Each row comes from the steps of one path. Every step used is in the known rows, and no mark comes twice. Write the path behind each row, first mark first.
In the rows, 128 means zero.
Known rows:
zemer-dadim-suten: [103 138 102 117 107 120 130  62 185 144  81  71 128 162 119 140 162 134
 144 131 132]
dadim-bopor-kipef: [129  96 111 112 128 110 182 118 102 202 116 143 161 138 149 132 166 106
 144 126 116]
kipef-bopor-kenu-zemer-dadim-suten: [116 161 101 132  80 108 153  67 137 182  85  75 127 152 133 136 172 117
 162 152 140]
zemer-kenu-bopor: [110 187 162 139 141  89 138  92 128 163 154 116 131 134 116 109 135 131
 160 115 119]
bopor-kenu-zemer-dadim-suten: [110 156 101 122  95 108 138  73 142 171  95  73 132 156 110 164 169 127
 151 149 129]
vabus-suten-kenu-zemer-kipef: [ 89 191 126 142 143  76  99  97 108 149 184 120 117 130 122 171  89 133
 179 141 128]
kipef-suten: [130 165 133 141  99 114 157  78 170 127 101 123 162 131 167 114 130 128
 149 136  91]
vabus-suten-kenu-zemer: [111 199 152 155 150  69 123 118 103 147 186 158 120 120 118 156 134 135
 171 117 112]
bopor-kenu-zemer: [123 169 115 118 125  95 170 119  69 190 141 141 144 130 119 157 155 126
 143 162 117]
suten-kenu-zemer-kipef-bopor: [106 180 121 155 115  93 151  81 118 192 145 131 107 125 171 107 121 108
 176 148 154]
kenu-bopor-kipef-suten-vabus: [123 149 120 126  71 114 191  93 158 185 157 168 163 116 163  79 122  67
 161  75 134]
dadim-bopor-kenu: [137 115  80 112 154 118 189 117  77 200 113 120 162 143  89 157 169 108
 156 166 121]
vabus-suten: [110 169 125 116 135  96 127 109  97 105 130 132 153 137 129 114 104 149
 166 128 104]
suten-kenu-zemer-dadim-bopor: [124 156 137 171 164  82 121 105 150 197 153 142 102 140 116 185 197 136
 153 151 106]
kipef-bopor-kenu-zemer-dadim: [110 175 118 128  94  80 150  92 105 181 114 128 107 147 162 131 148 141
 155 159 129]
bopor-kenu-zemer-dadim-suten-vabus: [113 156  83 108 101 114 169  87 153 202 138 129 130 137 101 141 145  98
 145 114 162]
kenu-bopor-kipef: [102 117 129 110  91 107 174 104  95 179 138 134 155 136 155  84 151  84
 160  94 126]
bopor-kenu-zemer-kipef-suten-vabus: [120 181  94 125  92 109 170  88 141 190 162 148 152 116 138 136  89  91
 159 130 138]

Write each row's path:
[ 98 168  97 112 121  99 137  98  80 184 149 105 137 137 121 170 105 125
 155 177 132] -> bopor-kenu-zemer-kipef
[121 120 125 126 111  88 154 113 111 206 125 142 136 143 164 153 174 123
 144 135 108] -> kenu-zemer-dadim-bopor-kipef
[122 179 152 157 110  74 155 102 134 171 163 156 133 117 162 152 141 112
 163 109 109] -> bopor-kipef-suten-kenu-zemer
[ 99 114 121 124  97 104 174  91 120 181 146 112 148 136 126  99 158  64
 181  68 145] -> dadim-suten-kenu-bopor-kipef
[137 153 142 155  75  89 152  87 149 175 110 128 157 133 190 146 156 118
 159 140  82] -> kenu-zemer-dadim-bopor-kipef-suten
[112 139  66 100 101 112 194  89  68 187  98 101 145 141 143 102 103  99
 175 165 159] -> zemer-kipef-bopor-kenu
[117 121 126 134 126  76 153 113 119 207 144 147 124 141 152 162 168 114
 156 116 119] -> suten-kenu-zemer-dadim-bopor-kipef
[134 159 122 141  84  97 171  97 166 206 153 175 145 119 170 129 138  95
 149 106 119] -> kenu-zemer-dadim-bopor-kipef-suten-vabus
[112 168 117 138  95 112 132  63 168 128 112  94 155 136 166 132  92 126
 161 153 102] -> zemer-kipef-suten
[118 187 116 141  84  99 139  74 127 155 125  97 158 130 157 158 100 120
 169 171 101] -> bopor-kenu-zemer-kipef-suten
[126 171 132 124  85  96 186  91 159 185 159 161 158 116 161  91  95  88
 159  73 135] -> zemer-kenu-bopor-kipef-suten-vabus
[ 95 179 141 144 134  68 113  95 157 156 155 142  84 145 142 162 149 152
 148 124 123] -> suten-kenu-zemer-dadim
[104 165 115 149 132  92 136  72 178 132 148 114 128 132 137 147  91 112
 177 109 127] -> zemer-kipef-suten-kenu
[125 169 155 138  69  88 164  79 142 151 119 112 169 129 183 100 110 109
 172 101  98] -> zemer-kenu-bopor-kipef-suten
[116 141 124 135 113  87 173  89 159 142 136 138 143 130 160 125 111 101
 173  78 124] -> bopor-kipef-suten-kenu
[122 172 141 173 161  73 105 108 132 175 159 138 109 138 114 184 178 143
 172 148  98] -> vabus-suten-kenu-zemer-dadim-bopor
[120 160  84 120  85 115 184  81 149 215 126 132 126 134 123 114 148  86
 156 117 173] -> kipef-bopor-kenu-zemer-dadim-suten-vabus
[ 91 117 119 123  87  94 156  84 134 174 141 104 131 147 136 106 153  75
 182  67 146] -> zemer-dadim-suten-kenu-bopor-kipef
[133 169 145 185 143  82 120  91 168 185 144 133 113 137 132 184 190 132
 162 153  92] -> kipef-suten-kenu-zemer-dadim-bopor
[130 174 117 132 104  96 189 111  63 206 128 143 138 124 148 121 158 112
 157 166 131] -> kipef-bopor-kenu-zemer
[111 163 102 122 106 116 152  83 183 193 143 138 122 135 114 135 153 106
 136 108 155] -> kenu-zemer-dadim-suten-vabus
[126 119  80 113 143 105 169 107  95 192 106 110 141 155 100 164 164 122
 157 165 122] -> zemer-dadim-bopor-kenu
[ 93 194 145 147 131  58  97  99 138 134 162 140  92 144 139 161 129 159
 165 120 113] -> vabus-suten-kenu-zemer-dadim
[104 168 117 117 110  80 135  99 110 168 126 126 112 152 140 159 146 151
 144 156 119] -> bopor-kenu-zemer-dadim
